What can hang from each mark
gadol: modep
zanag: gipob pesuz solakig
gipob: pesuz ropo zanag
pesuz: zanag
modep: solakig
ropo: tigod
solakig: modep zanag

Every row comes from one small tree of marks. The marks that hang from a mark follow it in brackets, in alphabetical order. Every link used is in the known rows. Which tree was each row made from?
Known rows
modep{solakig}: [ -6.5  -3.6   0.2  -1.6   0.1   1.2  -2.5   4.1 -13.8   0.1   4.7   3.7
  -1.7   4.1  -7.4  -2.6  -2.2   0.7  -2.4   2.5]
zanag{gipob pesuz solakig}: [ 11.2 -10.7  -5.1   4.2  -5.6  12.7   2.0  -2.8   7.4  32.8   7.9  -0.6
 -21.9   2.2 -34.6   2.3  -5.4   7.0   3.6  -4.6]
pesuz{zanag{solakig}}: [  7.6  -1.9  -6.1   3.7 -11.5   0.2   2.9  -2.3  17.1  13.7  -0.2   4.5
 -14.3   6.0  -5.3  -1.7  -1.8  -4.6   1.8  -6.7]
zanag{pesuz}: [  2.9  -8.4  -1.4   3.6  -2.2   6.5  -0.4  -1.4   2.0  15.2   5.5  -0.6
  -6.8   1.5 -17.4   1.9  -3.6   7.3   3.4  -2.4]
pesuz{zanag{gipob{ropo}}}: [ 11.1 -26.6  -2.7   0.6  -5.1  13.8  -0.8   5.3   2.0  33.8   6.1  -5.9
  -8.7  14.9 -46.5  -3.7  -0.2  -0.8   6.2  -1.1]
solakig{modep zanag}: [ -6.8  -5.7  -1.1   0.9  -6.4   5.0  -0.9  -1.7  -5.7   2.0   6.3   3.6
  -0.1   0.9 -17.1  -6.0  -5.1  -5.0   1.1  -2.1]
pesuz{zanag{gipob{ropo{tigod}} solakig}}: [ 13.2 -29.5   0.8   3.0  -7.7  18.6   1.2  -0.2  20.2  31.0  -4.0  -2.6
 -21.7  12.5 -42.9 -10.1   4.0  -4.6  -2.7   3.6]
pesuz{zanag{gipob{ropo} solakig{modep}}}: [  6.6 -30.0  -6.3   6.5 -18.0   8.1   1.4   1.4   4.7  32.9   4.3   4.4
 -13.1  12.5 -48.9  -4.8  -1.1  -7.5  -0.7  -2.9]
solakig{modep zanag{gipob{ropo} pesuz}}: [  2.7 -34.3  -1.0   4.3  -7.2  22.6  -2.1   1.7 -10.3  39.5  15.1  -4.1
 -10.4  10.0 -72.2  -6.8  -7.6   2.7   5.8   0.1]
gadol{modep{solakig{zanag}}}: [ -6.9 -11.4   1.3  -3.5  -0.9  11.1  -5.9   7.4 -26.1   1.5  13.2   2.1
  -7.7   8.1 -10.7 -10.9  -8.8   5.9  -1.7  -0.1]
modep{solakig{zanag{gipob{ropo} pesuz}}}: [  3.8 -29.3   0.9  -0.1  -0.2  26.8  -3.8   7.1 -18.3  43.7  18.3  -7.1
 -16.5  15.4 -74.1  -8.6  -9.7   6.3   7.1   2.8]
ropo{tigod}: [-1.0 -7.7  5.5 -0.2  3.3  7.9 -1.0 -3.0 10.3 -5.5 -6.6 -0.3 -4.7 -1.4
  1.1 -6.0  4.9  0.3 -5.9  6.2]
gipob{ropo{tigod} zanag{pesuz solakig}}: [ 11.7 -33.5   1.7  12.1 -10.5  12.1   0.3  -3.9  22.2  24.3  -6.4   1.1
 -18.4   9.6 -38.6  -4.8   3.8   2.0  -2.9   4.3]
gipob{pesuz ropo{tigod}}: [  1.2 -31.2   4.8   5.8  -3.7   9.2  -3.1  -0.7   6.1  10.9 -11.5  -2.5
  -0.2  10.1 -28.2  -1.6   6.8   2.1  -5.1  11.4]
zanag{gipob{ropo} pesuz solakig{modep}}: [  5.3 -32.9  -3.4   9.0 -13.4  12.2   0.9  -0.2  -1.3  36.5   6.9   2.5
 -15.0   6.7 -58.3  -1.7  -3.5   1.1  -2.0   0.0]
solakig{zanag}: [  0.6   2.6   0.7  -2.0   1.1   7.9  -0.1  -0.6   0.4   5.3   5.5  -3.2
  -4.6   2.0 -11.1  -5.6  -4.9  -2.0   4.9  -1.6]
pesuz{zanag}: [ 4.1 -6.0 -4.1  0.9 -6.4  2.6  0.1  0.0  7.9 11.2  2.9  1.0 -5.8  7.5
 -8.9 -1.5 -1.2 -1.5  4.8 -5.1]
modep{solakig{zanag{pesuz}}}: [ -3.1  -9.1  -0.7   0.3  -0.9  15.4  -3.0   1.9 -12.0  21.1  15.1  -0.3
 -13.6   7.6 -35.8  -6.3 -10.5   5.7   5.7  -1.4]
pesuz{zanag{gipob{ropo} solakig}}: [ 14.6 -21.7  -4.7   3.6 -10.7  10.9   2.1   2.6  10.1  36.3   2.7  -2.3
 -17.2  13.8 -43.3  -4.0  -0.8  -4.1   3.1  -2.8]
solakig{modep zanag{gipob pesuz}}: [  0.9 -20.9  -3.8   2.4  -7.2  20.1  -1.7  -2.1  -7.4  32.4  17.1  -0.5
 -13.2   4.3 -53.6  -3.9  -9.8   5.1   8.3  -4.6]
gipob{zanag}: [ 4.9 -8.1 -3.0  4.0 -6.1 -2.2 -1.2 -1.1  4.1  5.0  0.0  2.0 -0.6  5.0
 -8.4  3.1  1.1  0.9  4.8 -2.6]
gipob{pesuz zanag{solakig}}: [  9.0 -13.9  -8.5  10.3 -18.1  -5.8   0.1  -5.6  12.4  16.5  -5.3   7.0
  -7.8   9.0 -17.6  10.1   0.3   3.3   4.0  -4.4]
gipob{pesuz}: [  0.5  -9.9  -3.4   4.1  -6.3  -1.4  -1.9  -2.2  -1.2   9.6  -2.5   1.6
   1.1   5.7 -12.4   7.3  -0.2   5.4   2.6   0.2]

Write each row's tree
[  0.8 -11.8  -7.0   9.8 -18.4  -7.4   1.1  -5.0   7.2   3.7  -1.8  12.2
  -5.2   2.5 -11.1   1.8   0.0  -5.5  -2.3  -4.7] : gipob{zanag{solakig{modep}}}
[  3.1 -35.7  -7.3  15.3 -25.8  -6.1  -1.1  -2.8   3.3  20.5  -6.7  10.2
  -0.4  13.9 -40.5   6.3   2.1  -2.5  -1.8   0.2] : gipob{pesuz ropo zanag{solakig{modep}}}
[  4.9 -16.0  -9.2   4.3 -17.4   5.7   1.6  -2.6   6.8  25.0   6.3   7.8
 -15.8   6.9 -31.3  -1.6  -3.5  -4.8   1.6  -8.1] : pesuz{zanag{gipob solakig{modep}}}
[  9.2 -25.4   2.9   8.2  -8.7   5.4   0.7  -2.5  20.4   8.7 -11.7   1.8
 -10.7   8.1 -21.5  -6.2   7.4  -4.8  -6.4   6.6] : gipob{ropo{tigod} zanag{solakig}}
[ -0.7 -17.1  -4.3  -1.6  -4.0  16.4  -5.0   2.8 -18.3  29.8  12.6  -1.5
 -10.4  13.9 -50.5   0.4  -8.6   7.5   8.7   0.3] : modep{solakig{zanag{gipob{pesuz}}}}
[ -1.4 -22.2  -6.1   2.8 -11.2  12.3  -3.2  -2.6 -10.4  26.3   9.4   1.7
  -4.4   8.3 -48.9   2.0  -6.4   3.8   7.2  -2.4] : solakig{modep zanag{gipob{pesuz}}}
[  1.2 -31.0  -1.4   0.3  -4.2  18.9  -5.2   6.7 -21.4  37.2  10.3  -4.9
  -7.5  19.1 -68.4  -3.1  -6.3   5.0   6.2   5.3] : modep{solakig{zanag{gipob{pesuz ropo}}}}
[ 11.7 -31.9   3.2   5.9  -2.8  22.5   0.8  -1.8  14.5  34.1  -1.2  -4.7
 -23.5   6.5 -51.1  -7.1   1.5   4.0  -4.3   6.3] : zanag{gipob{ropo{tigod}} pesuz solakig}
[  3.0 -34.2  -5.5   9.0 -18.1   4.3  -0.5  -0.7  -4.6  30.7  -1.1   4.9
  -5.3  10.8 -52.1   4.1   0.0  -0.3  -2.7   2.2] : zanag{gipob{pesuz ropo} solakig{modep}}
[  1.3 -21.5 -10.1  13.4 -25.5  -8.6  -0.6  -6.7   5.9  13.3  -4.4  13.7
  -3.4   8.1 -22.5   9.3   0.1   0.3   0.3  -4.6] : gipob{pesuz zanag{solakig{modep}}}
[  7.0 -32.3  -3.6   9.5 -13.3  -0.6  -3.2   0.8   0.0  21.8  -4.9   0.1
   3.8  16.4 -37.8   7.4   2.9   4.2   5.5   2.4] : gipob{pesuz ropo zanag}
[  2.6 -23.6  -2.2   5.3 -11.2   5.4   1.3   1.2  -3.4  21.5   1.5   3.1
  -7.6   5.1 -40.7  -3.5   0.0  -6.0  -5.6   1.9] : zanag{gipob{ropo} solakig{modep}}
[  9.1 -33.8   5.9   1.2   3.2  33.3  -2.3   0.1   6.5  37.4   7.4 -11.1
 -19.3  10.1 -65.6 -12.0  -2.5   5.9   4.1   6.6] : solakig{zanag{gipob{ropo{tigod}} pesuz}}
[  8.1 -27.9  -1.4   1.8  -4.9  18.0  -2.8   2.5  -6.9  37.5   6.1  -8.4
  -6.1  15.4 -61.2   0.0  -4.1   3.8   8.9   2.5] : solakig{zanag{gipob{pesuz ropo}}}
[  0.8 -26.6  -1.8  -1.8  -0.9  26.4  -6.9   7.0 -28.1  32.0  24.2  -2.0
 -21.0  11.3 -48.2  -8.3 -13.6  16.0   5.4  -3.1] : gadol{modep{solakig{zanag{gipob pesuz}}}}
[ 13.1 -24.6  -1.9   6.1  -6.4  15.1   1.7   1.1   4.5  39.9   5.7  -4.4
 -18.5   8.0 -51.9  -1.1  -3.4   4.2   1.5   0.2] : zanag{gipob{ropo} pesuz solakig}
[  9.8 -34.2   2.6   0.5  -2.2  21.4  -1.7   2.3  11.5  28.3  -0.8  -6.1
 -13.5  13.9 -45.1  -9.8   4.4  -1.3   0.8   5.4] : pesuz{zanag{gipob{ropo{tigod}}}}
[  2.6 -25.7  -3.7  11.4 -19.1  -5.3   0.8  -1.0   4.3  11.1  -4.2   8.7
  -2.1   8.1 -28.5  -1.1   2.3  -8.4  -4.2   0.2] : gipob{ropo zanag{solakig{modep}}}
[  8.4 -38.4   3.6   9.5  -5.1  14.8  -2.7  -1.3  13.7  22.0  -3.7  -2.5
  -9.8  11.0 -42.0  -4.7   4.4   5.6   0.5   6.2] : gipob{ropo{tigod} zanag{pesuz}}
[  8.0 -11.2  -9.4   7.5 -18.1  -1.1   1.2  -4.4  16.1  23.2  -2.8   6.0
 -13.0  11.6 -17.4   5.7  -1.9   0.6   4.3  -6.9] : gipob{pesuz{zanag{solakig}}}
[  9.4 -28.4   0.2   3.2  -0.9  17.8  -1.1   3.5  -4.4  37.9   8.4  -7.7
 -10.0   9.4 -55.1  -0.7  -2.8   7.8   5.2   2.0] : zanag{gipob{ropo} pesuz}
[ -1.4 -12.3  -4.8   9.2 -14.6   0.8   1.6  -5.2   4.4  14.0   3.9   9.0
 -11.8  -1.1 -20.1   0.8  -4.4   0.7  -3.7  -4.2] : zanag{pesuz solakig{modep}}
[ -4.0 -14.4  -2.5   4.9  -8.2  11.5  -1.4  -3.5  -3.9  16.7  11.7   2.6
  -7.3   2.1 -34.2  -4.6  -8.6   1.6   4.5  -4.3] : solakig{modep zanag{pesuz}}
[  0.2  -9.6  -7.6   6.7 -19.1  -2.8   2.2  -3.6  10.8  10.0   1.0  11.3
  -9.8   5.0 -11.5  -2.3  -1.9  -8.0  -2.1  -7.4] : pesuz{zanag{solakig{modep}}}
[ 10.6 -27.4  -5.5  12.7 -18.4  -3.3  -0.1  -1.6   9.5  24.0  -7.7   3.4
  -5.2  15.0 -34.9   7.1   2.4   0.4   2.1   0.4] : gipob{pesuz ropo zanag{solakig}}
[ 12.7  -8.1  -7.6   1.6 -10.3   8.6   2.5  -1.3  13.3  29.0   5.4   1.4
 -20.3   8.1 -26.0  -0.8  -3.1  -1.9   5.1  -7.7] : pesuz{zanag{gipob solakig}}
